What can hang from each mark
z34: z481 z567 z656
z535: z391 z656
z391: z423
z656: z535
z423: z391 z481 z567 z656
z567: z34 z535
z481: z34 z423 z535

Every row comes from one small tree of marks. The marks that hang from a mark follow it in brackets, in the order of their numbers. Every link used is in the known rows. Which tree was each row made from?
Known rows
z656[z535[z391]]:  0.596  5.320 -0.826 -1.258 -1.900  1.745 -2.039 -0.127 -1.973 -0.125  0.470 -2.614 -1.802  3.743 -2.621 -1.681  0.664 -1.500  2.972  0.633  1.134 -0.002 -1.098 -0.872 -2.312 -1.082 -2.548 -0.509 -2.381 -3.176 -2.369 -1.776 -0.118  2.259
z34[z481[z535[z391]] z567 z656]: -0.150 -0.215 -1.213  2.973  1.310 -1.256  2.010  2.051  0.066 -0.331  2.524 -1.319  0.472  0.411 -1.321 -3.475  0.413 -0.160 -0.397  0.893  0.569  1.145 -0.658  1.025  1.096  0.170  1.334 -4.038 -0.292  2.640  1.489 -1.041 -2.060  0.020
z481[z34 z423[z391 z567 z656] z535]: -5.047  0.295  3.175  0.197 -3.069 -0.107 -0.238  1.504  1.174  0.904 -1.458 -1.088  3.714 -0.350 -0.856 -0.037  0.344  1.181  1.494  2.143 -1.406  1.699  0.966 -2.867 -3.068  0.534  1.994  2.263  1.268  4.361  3.844 -0.745 -2.005  5.777
z656[z535[z391[z423]]]: -0.168  4.670 -1.532 -2.361 -3.183  0.288 -2.499 -0.764 -3.778  0.756 -0.186 -1.615 -1.899  3.011 -3.790 -1.661  0.846 -0.455  3.958 -1.133  0.767  0.198 -1.104 -0.745 -0.599 -0.989 -1.709 -1.669 -2.333 -3.180 -2.778 -3.680  0.283  1.062
z656[z535[z391[z423[z481 z567[z34]]]]]:  2.627  1.548 -0.021 -1.155 -0.680 -0.599 -0.953 -1.970 -1.174  0.894  0.049 -0.159  3.152  3.985 -6.353 -3.110 -2.427 -2.222  2.703 -0.724  1.677 -2.310  0.474 -3.294 -0.760 -0.243  0.746 -0.475 -0.619 -0.914 -2.092 -0.603  1.425  1.556
z391[z423[z481[z535]]]: -1.902  0.914  0.298 -1.685 -1.876 -0.168 -0.726  3.053 -1.534  2.769 -0.479 -1.263 -0.295 -0.513 -3.150 -0.177  1.785 -0.613  2.703  1.032 -0.318 -0.970  1.523  1.163  1.114 -3.299 -0.327 -2.225 -0.787  2.261 -1.421 -0.599 -1.360 -0.738
z535[z391[z423] z656]:  1.195  4.364 -0.180 -0.904 -2.895 -1.312 -2.166  0.459 -3.196  0.201 -0.732  1.611 -0.324  1.611 -1.985 -2.235  1.653  1.350  3.108 -2.601  1.722 -0.197 -0.703  0.283  0.918 -1.610  0.088 -0.886  1.402 -1.638 -2.725 -3.498 -0.676 -2.008
z481[z535]: -1.560  4.037  0.692 -1.582 -1.939  1.603 -0.682  3.038 -1.121  1.863 -0.142 -2.325 -0.114 -0.499 -1.370  0.140  2.225 -0.566  2.275  1.824 -0.453  0.387  0.002  1.622  0.214 -4.164 -2.232 -1.628 -1.543  0.706  0.129 -0.664 -1.045  1.355
z481[z34[z656] z535[z391]]: -2.112  1.182  2.533  1.591 -3.502  0.256 -1.530  4.115 -0.981 -1.250 -0.279 -0.700  2.023  1.841 -1.374 -1.770  0.713  1.410  3.174  1.011 -1.885 -1.355 -0.934  0.587  0.174 -1.087 -0.782 -0.396 -0.309  1.524  0.732 -3.006 -0.220  2.010
z391[z423[z567 z656[z535]]]: -0.667  4.110 -0.950 -3.014 -2.209 -0.427  0.436 -1.648 -3.188  2.173  0.427 -1.097 -0.038  0.684 -5.328 -0.509  0.124 -0.742  2.131 -1.585  0.895  0.405  0.426 -2.654 -3.145  0.933 -0.111 -0.110 -0.151 -1.767  0.247 -3.035  0.301  2.705
z567[z34[z481 z656] z535]:  0.852  1.237 -1.862  0.436  0.286  0.523  2.656  0.969 -1.150  2.112  2.749  1.069  4.034  2.716 -4.105 -4.044 -0.782 -0.900  0.479 -1.501  1.024 -0.954  1.213 -2.014  0.019 -1.567  0.542 -5.562 -1.176 -2.052 -0.888  2.173 -0.770  2.675
z481[z423[z391 z567 z656]]: -2.494  2.995  0.102 -1.038 -0.984 -0.796  0.384 -0.451  0.713  0.983 -1.117 -0.482  2.650  1.147 -1.686 -0.268  1.447 -0.661  0.671  0.624  2.615  2.771  1.725 -3.574 -3.117  1.548  2.169  2.628  1.003  2.645  2.903 -0.613 -1.736  4.372
z34[z567 z656[z535[z391[z423]]]]:  0.541  2.381 -2.196  0.013 -1.660 -1.271 -0.401 -1.254 -2.970 -0.148  1.829 -1.882 -0.515  3.205 -3.895 -3.167  0.281  0.037  1.690 -1.894  1.004  1.257 -0.341 -2.057  1.505  1.346 -0.241 -3.405 -1.000 -0.299 -0.027 -5.096  0.279  0.732
z481[z34]: -3.025  1.731  0.882 -1.466 -3.140  1.884 -0.401  3.029 -1.958  2.387 -1.073 -1.617  0.498  1.484 -1.665  0.486  2.323  0.349  2.360  2.894  0.010 -0.793  0.453 -0.271  1.141 -2.370 -2.822  0.859 -2.539 -1.808  0.689  0.143  0.408  2.416
z567[z34[z481[z423 z535[z391 z656]]]]:  0.466  0.805  1.909  1.307 -0.496 -2.373 -0.144  1.677  0.931  0.488  0.869  0.401  1.890  0.314 -0.997 -4.149 -1.018  1.292  0.221 -1.965 -1.299  0.598 -0.243  0.319 -1.031 -3.820  2.656 -2.912  0.480  1.097 -1.820  1.646 -3.475 -0.352
z481[z34[z567] z423 z535[z656]]: -4.003 -1.103  1.946  0.536 -2.967 -1.114 -0.078  3.353  0.480  1.982  0.366 -4.135  1.119 -1.844  0.462 -2.556  1.443  1.517 -0.112  1.133 -2.576  1.815  1.340 -0.710  1.583 -3.155  0.193 -1.525  0.136  3.744  2.389  0.146 -3.082  0.687
z567[z34]:  0.771  4.047  0.291 -1.363 -1.186  1.259  0.648  1.588 -1.421  2.668  0.213 -0.543  2.405  2.079 -3.171 -0.046  1.366 -0.737  1.743  0.918  0.769 -0.780  0.080 -0.929  1.610 -3.756 -2.330 -0.383 -2.369 -1.562 -0.524  0.051  1.039  1.663
z656[z535]: -0.897  4.892 -1.575 -2.733 -1.773  2.299 -0.619  0.632 -2.501  1.897  0.818 -3.468 -2.073  2.188 -3.056 -0.331  1.852 -1.788  2.366  1.107  0.654  0.178  0.077 -0.301 -1.491 -2.848 -2.715 -1.755 -3.329 -2.632 -1.060 -0.363 -0.406  2.941
z535[z391[z423[z481[z34]]] z656]: -0.912 -0.129  1.951  0.265 -3.139 -1.216 -2.566  2.182 -1.438  0.684 -1.274  1.788  0.627  2.370 -2.627 -2.467  0.892  1.194  2.657 -0.028  0.449 -2.510  0.879 -0.019  0.116 -1.252  1.867  0.640  1.727 -0.388 -2.470 -1.027 -0.042 -1.796
z535[z391[z423[z567]] z656]:  2.106  3.705  0.259 -0.692 -1.576 -1.974 -1.717 -0.090 -2.741 -0.941 -1.420  1.462  2.139  1.020 -2.985 -2.643  0.462  0.405  2.829 -2.082  2.697 -0.244 -0.947 -1.005 -0.001  0.078  1.424  0.718  2.975 -0.667 -1.183 -2.829  0.173 -0.833
z34[z481 z567 z656[z535[z391]]]:  0.627  1.198 -3.184  1.614  1.685 -0.889  1.271 -0.358 -1.084 -0.233  3.237 -2.501 -1.028  2.713 -3.009 -3.819 -0.631 -1.318 -0.608  0.149  2.093  1.180 -0.112 -1.226 -0.552  1.326  0.479 -4.028 -1.750 -0.730  0.596 -0.852 -1.991  1.867

Which tree is each row?
-0.821  0.415 -3.680  0.330  1.713 -0.683  2.982  0.471 -1.050  2.548  3.253 -3.337 -1.651  1.827 -3.554 -2.606  0.595 -1.702 -1.399  0.899  1.629  1.924  0.800 -0.995  0.271  0.514 -0.196 -4.927 -2.551 -0.364  1.948  0.239 -2.145  2.181 : z34[z481 z567 z656[z535]]
-1.860  0.626 -1.600  0.751  1.216  0.136  2.646  2.307 -0.390  2.757  2.525 -3.003 -1.575 -1.353 -1.338 -1.634  1.231 -0.898 -0.835  2.739  0.503  1.684  0.092  1.478  1.574 -2.632 -0.107 -3.820 -1.798  1.933  0.994  1.654 -2.453  0.560 : z34[z481[z535] z567]
-1.545  0.912 -0.728  0.267  0.612 -0.650  1.924  3.748 -1.034  1.591  1.198 -1.013  0.154 -0.298 -2.267 -1.114  1.344 -0.402  0.826  0.826 -0.381  0.222  0.381  1.535 -0.017 -2.137  0.255 -3.762 -1.325  1.394  1.217  0.412 -2.998  0.928 : z34[z481[z535] z656]
-1.199  1.842  1.918 -0.123 -1.168  0.085 -0.024  0.821  2.118  1.900 -0.959 -1.201  5.652  0.894 -1.756 -1.349 -0.647 -0.505  1.681  1.234 -0.220  1.477  0.538 -2.949  0.151 -2.471  1.394  0.068  0.121  4.117  2.623  0.674 -2.196  5.145 : z481[z423[z391 z567[z34]] z535]
-3.501 -0.649  0.949  1.295 -1.187  0.644  0.195  3.524  0.732  1.233 -0.503  0.960  2.490  4.443 -2.798 -0.656  1.053 -0.108  1.502  3.755  1.583 -1.686  2.100 -1.825  0.327  0.312  1.765  0.133 -0.576  2.123  1.995  0.435 -0.844  3.408 : z423[z391 z481[z34[z656]]]
-1.837  4.624 -1.151 -3.261 -3.004 -0.308  0.052 -0.623 -3.443  2.756  0.868 -0.887 -2.158  0.667 -4.332 -0.207  1.023  0.256  1.945 -1.596 -0.325  0.441  0.695 -1.528 -2.444 -0.484 -1.071 -1.691 -1.494 -2.379 -1.535 -3.586  0.422  1.955 : z391[z423[z656[z535]]]
-3.275  0.205 -0.251 -1.827 -0.418 -0.512  0.698  3.199 -0.458  2.410 -0.338 -3.855 -1.028 -1.308 -0.358 -0.406  2.252 -0.249  1.372  1.175 -0.998  2.983  1.303  1.377 -1.181 -3.665 -0.002 -2.996 -2.458  2.040  0.621  2.877 -4.103  1.342 : z34[z481[z423 z535]]
 0.196  2.075 -1.211 -1.291 -2.192  0.806 -2.290 -0.620 -2.826  0.861  0.165  0.292  0.917  3.022 -2.927 -3.483  0.610 -1.748  3.600 -0.822  2.869 -1.534  1.414 -0.529 -1.225 -0.698 -0.057 -2.411 -0.097 -1.955 -4.156 -0.198 -0.292 -0.347 : z567[z535[z391[z423[z481]]]]
-4.221 -2.544  1.994  0.661 -2.563 -1.093  1.223  2.279 -0.756  3.305  1.476 -1.176  0.257 -2.029 -2.629 -1.259  0.703  1.040 -0.149  1.881 -1.821 -0.941  1.756 -0.720  0.634 -0.543  0.532 -1.137  0.313  3.521  1.391 -1.608 -0.325  0.007 : z391[z423[z481[z34[z567] z535] z656]]
 0.656  5.033 -0.438 -0.766 -0.928  0.848 -1.074 -1.268 -1.080 -1.195  1.210 -0.931  0.337  2.257 -4.011 -2.200 -0.601 -1.656  1.424 -0.201  2.323 -0.010 -0.347 -2.263 -5.248  1.598 -0.044  1.695  0.462 -1.672 -0.257 -2.413  0.730  3.522 : z423[z567 z656[z535[z391]]]
-2.471  1.320  1.116 -0.224 -0.419 -1.901 -0.101  1.073  0.326 -0.298  0.411 -1.350 -1.179 -0.831 -0.307 -2.162  1.218  0.256  0.502 -0.809 -0.635  2.402  0.619  0.753 -4.211 -0.785  1.755 -1.319 -0.583  1.959 -0.417  0.241 -3.257  0.740 : z34[z481[z423[z656] z535[z391]]]
 2.031  1.305  3.377  1.469  0.075 -0.543 -0.073  0.399  1.929 -1.016  1.752  1.431  4.658  1.101 -3.455 -2.833 -2.113 -1.482  0.418  0.690  0.617 -2.598  0.535 -1.377 -3.048 -0.493  2.114  1.724  2.415  2.453 -0.543 -0.064  0.557  1.427 : z423[z481[z535[z391]] z567[z34] z656]
 2.408  4.285  0.687  0.741 -1.352  1.175  0.000 -2.354 -1.461 -0.941  2.301  1.803  6.080  2.487 -3.739 -4.893 -2.235 -1.270  1.286 -1.811  2.565 -1.481 -0.133 -3.715 -3.298  0.988  0.724  0.182  1.951 -2.123 -1.746 -0.693  1.885  3.718 : z423[z567[z34 z535[z391]] z656]
 0.229  2.554  0.358 -1.550 -1.610  0.332  1.397 -1.502 -0.659  1.668  0.982 -0.839  6.400  0.722 -3.091 -3.541 -0.621 -1.187  0.851 -2.298  1.395  0.756  2.376 -4.843 -3.016 -0.181  0.805 -0.108  0.700 -0.509  0.754  1.539 -0.439  4.172 : z481[z423[z567[z34 z535] z656]]
 1.239  1.401 -0.157 -1.355 -0.704 -0.678 -1.404  0.326 -1.306 -0.328 -1.808  0.350  2.053  2.278 -3.901 -1.313  0.472 -1.826  3.202  0.537  3.443 -1.257  0.854 -0.756 -0.082  0.284  1.491  1.351  1.023  0.650 -1.113 -0.623  0.263 -0.590 : z535[z391[z423[z481 z567]]]
 1.589  2.873 -0.018 -2.577 -1.945 -0.529  1.056  0.156 -2.494  2.921 -0.763  0.818  4.743  0.934 -5.305 -0.283  0.114 -0.345  3.268 -0.941  1.466 -0.572  0.355 -2.105  2.681 -2.050 -0.257 -0.216 -0.508 -0.718  0.611 -1.287  1.279  1.429 : z391[z423[z567[z34]]]
 1.301  2.602  0.355 -0.898 -1.730 -0.472  0.417 -0.243 -0.849  1.606  0.285 -0.448  6.570  1.016 -2.403 -4.865 -0.965 -0.968  1.175 -2.429  1.396  0.145  2.020 -3.911 -1.349 -2.142  1.264 -1.454  1.605 -0.579 -0.244  2.843 -1.594  2.886 : z481[z423[z567[z34 z535[z656]]]]
 2.857  1.384 -1.143  1.326  1.296 -0.755  1.367 -0.428  0.076 -0.458  1.923  0.382  3.732  4.325 -5.623 -4.036 -2.860 -1.721  0.943 -0.965  1.469 -0.925 -0.524 -2.795 -1.861  0.870  1.397 -2.025 -0.450 -1.704  0.298  0.033 -0.212  3.639 : z423[z567[z34[z481 z656[z535[z391]]]]]
-0.704 -0.176 -2.854  0.593  1.178 -2.355  1.221 -0.136 -0.338  0.183  1.779 -3.756 -0.545  2.311 -1.847 -3.946 -0.008 -1.137 -0.735 -0.726  1.617  3.439  0.975 -1.998 -0.908  1.939  1.319 -3.886 -2.089  0.993  1.565  0.057 -3.514  1.930 : z34[z481[z423] z567 z656[z535[z391]]]
-3.935 -0.252  2.870  2.327 -2.122  0.937 -1.241  3.937  2.016  1.982  0.335  1.146  0.994  1.935 -0.905 -2.026  0.389  0.595  0.598  3.597 -0.613 -2.051  0.676  0.292 -0.881 -2.962  2.304 -0.393  1.885  3.787 -0.398  0.936 -2.224  2.024 : z423[z391 z481[z34 z535[z656]]]
-4.227 -0.749 -0.208  2.007 -0.970  2.118  1.484 -0.483  1.054  2.345  3.185  0.099  2.129  2.686 -1.619 -3.723 -0.183 -1.052 -1.660  3.275  2.085 -0.879  2.536 -3.334 -1.606  1.895  1.873 -0.876  0.826  1.167  0.678  1.544 -0.496  4.443 : z423[z391 z481[z34[z567[z535]]] z656]
-1.637 -1.190  0.900 -0.792 -0.895  0.915  0.075  3.190  0.115  1.459 -1.202 -1.406  2.848  1.393 -3.365  0.048  1.102 -2.117  1.656  4.742  2.056 -2.311  2.099 -1.024 -0.446 -1.049 -0.390  2.461 -0.204  0.785  1.754  2.718  0.132  2.427 : z423[z481[z34] z567]
-4.509  1.062  0.455  0.142 -0.040 -1.071  1.446  1.190  1.270  2.249  0.802 -0.742 -0.907 -0.147 -0.259 -0.679  1.427  0.349 -0.221  0.723 -0.418  3.372  1.243 -0.774 -3.718 -1.200  3.102 -2.119 -0.399  3.394  1.003  0.729 -4.482  3.179 : z34[z481[z423[z391 z656] z535]]
 0.721  1.816  0.481 -0.394 -1.235 -1.420 -2.134  1.076 -1.383  0.204 -0.613  1.732 -0.253  2.331 -2.775 -2.957  0.941 -0.200  1.988 -1.524  2.457 -1.520  0.986  0.361  0.127 -1.321  1.965 -0.706  1.861 -0.397 -3.163 -1.227 -0.743 -2.862 : z535[z391[z423[z481]] z656]
-4.084 -0.313 -0.764  1.277  1.259 -1.912  2.747  0.182  2.041  2.650  2.655 -1.628 -0.861 -1.423  0.074 -1.664  0.845  0.309 -2.471  1.422 -0.020  4.500  1.497 -1.284 -1.631 -0.015  2.908 -2.910 -0.633  4.855  2.586  0.338 -4.166  3.019 : z34[z481[z423[z391 z656] z535] z567]
 1.153  4.689 -0.474 -0.272 -1.234  1.233 -0.623 -1.461 -1.782 -1.514  1.374  0.703  3.514  1.840 -2.596 -4.106 -0.828 -1.914  1.851 -1.235  3.754 -0.166 -0.075 -2.197 -4.826  1.899  0.630  0.783  1.984 -1.589 -1.011 -0.729  0.521  3.372 : z423[z567[z535[z391]] z656]
-3.094  0.528  0.966  0.624 -1.078  1.588  0.046 -0.208  1.498  1.901  0.983 -0.001  1.631  3.424 -4.186 -1.083 -1.309 -2.101  0.147  3.860  1.645 -1.837  1.510 -3.811 -5.285  2.287  1.976  2.525  0.536  1.213  1.544  0.600 -0.387  6.288 : z423[z391 z481[z34] z567 z656[z535]]
-2.661  2.016  0.556  0.552 -0.270  1.700 -0.540  2.414  1.243  1.829  0.234 -0.587  0.118  2.503 -1.167 -0.507  0.967 -1.490  1.243  3.748  1.213 -0.244  0.903  0.597 -0.288 -2.517  0.924 -1.185 -0.390  3.313 -0.310  0.764 -2.404  2.122 : z423[z391 z481[z535]]
 1.652  3.489 -0.174 -0.612 -2.751 -0.714 -0.979 -0.877 -2.913  0.819  0.999  0.696  2.474  4.893 -5.434 -3.180 -1.408  0.663  3.372 -3.682 -0.363 -0.955 -0.861 -2.121  0.867 -0.284 -0.509 -2.783 -1.405 -2.381 -1.788 -4.393  1.189  1.827 : z567[z34[z656[z535[z391[z423]]]]]
-0.502 -0.751  0.457  1.202 -1.131  0.303 -1.262  1.488  0.014 -1.227 -0.157 -1.472  2.925  4.384 -4.583 -2.568 -1.680 -2.288  2.349  1.908  1.214 -2.837  0.496 -2.392 -2.659  2.414  0.447  1.457  0.008  0.328  1.090 -0.113  0.181  3.813 : z423[z481[z34[z656[z535[z391]]]] z567]
 1.403  1.370 -2.011 -0.720  0.692  0.968  2.677 -0.558 -0.853  2.446  1.788  0.120  5.196  1.503 -4.165 -4.026 -1.735 -2.625  0.976  0.567  2.842 -1.214  0.682 -2.140 -0.838 -1.845  0.706 -2.897 -0.842 -2.512 -0.605  4.080 -0.685  3.572 : z423[z567[z34[z481] z535]]
